What can hang from each mark
vimi: gitos
zasi: vituv
vituv: lotov
vageb: gitos
lotov: telalu vituv
susuvum: gitos
nune: gitos
gitos: nemi nune susuvum vageb zakozud zasi

Known rows, with every way that one mark hangs from another
gitos[nemi zakozud zasi]: [ 0.55 -3.36  0.31  1.48  0.57  0.39 -1.62  2.00  0.83 -0.82 -2.45 -3.98
 -2.20  3.29 -0.11 -3.01 -0.43  1.66  1.58  1.94]
gitos[nemi nune susuvum vageb zakozud]: [-0.37 -1.63 -1.22  2.75  1.67  0.08 -1.49  4.36  1.29 -2.25 -2.43 -5.87
 -3.64  3.29  0.39 -5.35 -2.04  5.63  4.17  0.36]
lotov[telalu]: [ 2.44 -3.39 -0.47  0.01  0.94 -0.33 -0.44  1.90 -0.33 -2.21 -1.29 -3.77
 -0.43  1.35 -1.68 -2.62  1.35  0.51 -0.42  1.10]
vimi[gitos[nemi vageb zasi]]: [-0.67 -2.48 -1.37  1.64  1.46 -0.44 -1.25  3.05  0.99 -3.53 -2.86 -5.50
 -2.07  3.63  0.08 -4.27 -0.30  1.43  0.48  2.40]
vituv[lotov]: [ 0.89 -2.59  1.09 -0.43 -0.80 -0.84 -2.17  3.43  0.03 -0.78 -0.08 -2.22
 -1.39  0.81 -1.31 -1.48 -0.42 -1.89 -0.65  1.20]
vageb[gitos[susuvum zakozud]]: [ 0.71 -1.56 -0.77  0.13  0.72  0.03 -0.47  1.71 -1.21 -0.25 -2.16 -3.88
 -2.27  1.88 -0.05 -3.69 -1.19  0.77  2.42  1.60]
gitos[nemi nune susuvum]: [ 0.10 -0.20 -0.57  1.86  0.91 -0.62 -0.39  3.30  0.23 -1.80 -2.34 -4.56
 -2.81  2.36  0.15 -3.98 -1.57  3.19  2.67  0.64]
vimi[gitos[nune susuvum vageb zasi[vituv]]]: [ 0.34 -1.74 -2.15  2.88  0.44 -2.51 -0.51  4.24  0.52 -4.25 -2.16 -5.64
 -3.09  3.47  1.23 -5.82 -1.71  5.27  2.35  1.48]
zasi[vituv]: [ 2.33 -3.14  0.50  0.25 -0.58 -0.39  0.35  3.53  0.80 -2.17 -1.31 -2.87
 -0.96  0.77 -0.22 -2.76  0.52  0.95  0.40  0.70]
nune[gitos[susuvum vageb]]: [-1.59 -1.79 -1.46  1.24  1.44 -1.07 -2.34  2.85 -0.05 -3.19 -2.11 -4.75
 -1.95  2.17  0.45 -5.43 -1.75  1.67  0.87 -0.06]
vimi[gitos[susuvum]]: [ 0.75 -1.08 -1.14  0.51  0.42 -1.62 -0.95  1.95 -1.08 -2.38 -2.05 -4.63
 -1.68  1.96 -2.36 -3.45 -0.79  0.42  0.57  2.06]
nune[gitos[nemi]]: [-0.76 -1.13 -0.19  0.79  0.75 -0.44 -0.91  2.00  0.57 -2.48 -3.25 -3.99
 -0.79  2.07 -0.26 -3.30 -0.29 -0.31  1.46  0.77]
vageb[gitos[nemi nune zakozud zasi[vituv]]]: [ 0.93 -1.75 -0.59  2.11  0.05 -0.27  1.33  2.85  0.97 -1.46 -3.49 -4.14
 -2.47  3.25  2.74 -4.06 -0.69  3.59  4.73  2.00]
vimi[gitos]: [ 0.92 -2.03 -0.75  0.02  0.12 -0.62 -0.79  1.53 -0.72 -2.77 -1.98 -4.25
 -0.81  1.26 -2.44 -2.44  0.54 -0.71  0.20  2.14]
gitos[nune]: [ 0.41 -2.04 -0.56  0.93 -0.03  0.07 -0.77  2.17 -0.52 -2.53 -1.14 -3.68
 -1.86  0.71 -0.31 -2.66  0.06  1.31  1.27  0.37]
susuvum[gitos[nemi vageb zakozud zasi]]: [-1.79 -3.33 -1.33  1.32  1.09  0.26 -1.86  4.98  0.83 -1.91 -2.90 -5.87
 -2.74  3.14  2.11 -5.62 -0.11  2.63  1.76  1.52]
vageb[gitos[zasi]]: [-0.06 -2.58 -0.69  0.02  0.31  0.32 -0.23  0.83 -1.33 -1.08 -1.93 -2.95
 -1.89  1.63  1.62 -2.89 -0.05 -1.52 -0.24  1.80]
vageb[gitos[nune susuvum zakozud]]: [ 0.33 -0.75 -1.32  1.20  0.53 -0.12 -0.13  1.70 -1.38 -0.99 -2.25 -4.41
 -2.79  1.88  0.55 -4.07 -1.60  2.52  4.13  1.12]
lotov[telalu vituv]: [ 3.02 -2.08 -1.32  0.41  1.54 -0.61 -0.74  1.63  0.43 -3.24 -1.76 -3.29
  0.87  1.26 -2.64 -2.25  2.46  0.05 -0.59  1.37]
vageb[gitos]: [ 0.47 -1.85 -0.58 -0.67  0.41  0.83  0.42  1.47 -1.24 -1.28 -1.89 -3.03
 -1.23  0.57  0.43 -2.58  0.36 -1.64  0.43  1.41]
nune[gitos[nemi susuvum vageb zakozud zasi]]: [-1.87 -2.17 -1.30  2.80  1.95 -1.11 -2.76  2.76  1.03 -2.35 -3.45 -5.54
 -2.88  4.80  1.28 -6.01 -2.44  3.73  2.89  1.01]
nune[gitos[zasi[vituv]]]: [ 0.26 -2.77 -0.21  1.20 -0.58 -1.89 -0.85  2.17  0.36 -3.11 -2.51 -3.28
 -0.83  2.41  1.45 -3.78 -0.38  0.65  0.59  0.83]
nune[gitos[susuvum]]: [-0.72 -0.97 -0.71  0.77  0.64 -1.60 -1.57  1.54 -0.92 -2.34 -2.28 -3.96
 -1.46  1.85 -0.42 -4.07 -1.46  0.32  0.98  0.46]

Rows
[ 0.65 -3.33 -0.18  1.60 -0.62 -1.58 -1.43  1.79  0.55 -2.49 -2.66 -3.67
 -1.04  2.99  0.72 -3.82 -0.54  1.99  2.34  1.13] | nune[gitos[zakozud zasi[vituv]]]
[-1.59 -2.88 -1.60  2.33  1.35 -1.24 -3.52  2.10 -0.16 -2.62 -2.42 -5.16
 -2.76  3.90  0.95 -5.71 -2.33  3.16  1.92  0.67] | nune[gitos[susuvum vageb zakozud zasi]]
[ 0.24 -3.40 -0.30  1.33  1.63  1.38 -1.76  3.95  1.75 -1.93 -2.18 -4.86
 -2.10  2.58 -0.42 -4.00 -0.24  2.62  2.06  0.95] | gitos[nemi vageb zakozud]
[ 0.55 -2.25 -0.80  2.10 -0.85 -2.77 -1.31  5.20  1.16 -3.85 -1.09 -4.21
 -2.35  2.95  0.71 -4.02 -1.09  2.57  1.69  1.93] | vimi[gitos[nune vageb zasi[vituv[lotov]]]]
[-0.97 -0.27 -0.47  1.24  1.07 -1.54 -1.08  2.49  0.28 -2.07 -3.35 -4.44
 -1.60  2.79 -0.19 -4.26 -1.71  0.92  1.84  0.72] | nune[gitos[nemi susuvum]]
[-1.36 -1.38 -1.14  2.16  2.03 -0.65 -2.42  3.41  1.21 -2.43 -3.49 -5.70
 -2.34  3.65  0.02 -5.65 -2.14  3.46  3.44  0.47] | nune[gitos[nemi susuvum vageb zakozud]]
[-0.87 -1.92 -0.98  2.68  1.24 -2.21 -0.98  4.58  2.01 -3.27 -3.34 -4.92
 -2.40  4.31  2.79 -6.28 -2.22  4.01  2.02  0.62] | nune[gitos[nemi susuvum vageb zasi[vituv]]]
[-0.97 -2.31 -0.26  1.86  0.78 -0.65 -2.11  1.10  0.53 -1.86 -3.53 -4.43
 -1.59  3.78  0.32 -3.58 -0.88  1.14  2.47  1.63] | nune[gitos[nemi zakozud zasi]]
[-0.03  0.08 -1.03  1.53  1.15  0.03  0.40  2.46 -0.33 -0.74 -3.33 -4.85
 -3.04  2.82  0.99 -4.35 -1.70  3.24  5.07  1.45] | vageb[gitos[nemi nune susuvum zakozud]]
[ 0.50  0.03 -1.25  2.32  0.77 -1.47 -0.62  2.59  0.11 -2.28 -3.30 -6.09
 -2.53  3.51 -1.92 -4.21 -1.44  3.99  4.86  2.30] | vimi[gitos[nemi nune susuvum zakozud]]
[-0.37 -1.45 -0.95  1.81  0.67  0.53  0.09  1.46 -0.24 -1.14 -3.26 -4.46
 -2.77  3.16  2.09 -3.63 -0.76  2.09  3.96  1.98] | vageb[gitos[nemi nune zakozud zasi]]
[ 1.46 -1.82 -0.75  2.80 -0.40 -1.84  0.34  3.08  1.43 -3.07 -3.49 -5.42
 -2.07  3.98 -0.21 -3.74 -0.45  4.47  4.61  2.68] | vimi[gitos[nemi nune zakozud zasi[vituv]]]
[-2.37 -2.51 -1.94  2.35  0.96  0.02 -1.52  5.09  0.69 -2.75 -3.09 -6.27
 -3.31  3.17  2.84 -6.01 -0.43  4.41  3.40  1.07] | susuvum[gitos[nemi nune vageb zakozud zasi]]
[ 0.48 -1.67 -0.15  2.57  0.29 -2.42 -0.92  2.99  1.42 -1.78 -3.86 -4.61
 -2.14  4.54  1.11 -5.07 -2.22  3.86  3.71  1.40] | nune[gitos[nemi susuvum zakozud zasi[vituv]]]
[-0.36 -0.95 -0.56  2.51  0.75 -1.12 -0.82  2.75  0.01 -1.58 -2.36 -4.55
 -3.58  3.49  1.42 -4.24 -2.00  3.45  2.10  1.05] | gitos[nemi nune susuvum zasi]
[ 0.51 -3.31  0.04  2.00 -0.77 -1.71 -1.63  5.78  1.64 -2.92 -0.27 -3.17
 -2.75  2.41  2.24 -3.91 -1.25  2.94  1.15  0.58] | gitos[nune vageb zasi[vituv[lotov]]]
[ 1.81 -2.95  0.04  1.31 -0.35 -1.92 -0.48  3.26  0.31 -1.62 -1.38 -3.21
 -2.48  2.59  1.13 -4.02 -1.37  2.58  0.13  1.14] | gitos[susuvum zasi[vituv]]
[ 0.00 -0.59 -1.45  3.01  0.76 -1.87 -1.21  2.18 -0.11 -2.16 -3.40 -6.06
 -3.27  4.60 -0.82 -4.53 -1.87  4.36  4.25  2.61] | vimi[gitos[nemi nune susuvum zakozud zasi]]
[-1.18 -2.41 -0.89  1.77  1.70  0.30 -2.12  2.99  1.62 -2.91 -3.46 -5.29
 -1.46  2.97 -0.04 -4.62 -0.74  2.21  3.04  0.65] | nune[gitos[nemi vageb zakozud]]
[-2.23 -1.56 -1.37  2.40  1.99 -1.43 -2.32  3.09  0.79 -2.89 -3.24 -5.23
 -2.80  4.28  2.12 -5.85 -2.40  2.47  1.28  0.63] | nune[gitos[nemi susuvum vageb zasi]]
[-2.78 -1.85 -1.86  1.89  0.92 -0.20 -0.96  5.34  0.43 -3.33 -2.76 -5.84
 -3.17  2.54  3.37 -5.88 -0.29  3.19  1.86  0.71] | susuvum[gitos[nemi nune vageb zasi]]
[-0.53 -0.58 -1.26  2.27  1.03 -0.49 -0.15  1.94 -0.54 -0.64 -3.33 -4.89
 -3.63  3.89  2.20 -4.66 -2.12  3.38  4.46  1.96] | vageb[gitos[nemi nune susuvum zakozud zasi]]
[-1.25 -1.67 -1.35  2.98  1.71 -0.66 -1.46  4.06  0.88 -2.59 -2.16 -5.35
 -4.01  3.86  2.21 -5.64 -2.27  4.76  2.05  0.57] | gitos[nemi nune susuvum vageb zasi]
[-1.31 -1.73 -0.31  1.47  0.82 -0.87 -1.50  1.42  0.26 -2.50 -3.36 -4.03
 -1.35  3.26  0.90 -3.55 -0.77 -0.08  0.80  1.27] | nune[gitos[nemi zasi]]
[ 0.23 -2.29 -0.89  0.76  0.67 -0.38 -0.92  0.90 -1.46 -0.07 -2.28 -3.81
 -2.84  3.02  1.20 -3.97 -1.63  1.02  1.93  2.11] | vageb[gitos[susuvum zakozud zasi]]
[ 0.23 -3.12 -0.68  0.33  0.32  0.55 -0.73  0.49 -1.21 -0.57 -2.17 -3.38
 -2.01  2.28  1.10 -3.02 -0.33 -0.22  1.34  2.14] | vageb[gitos[zakozud zasi]]
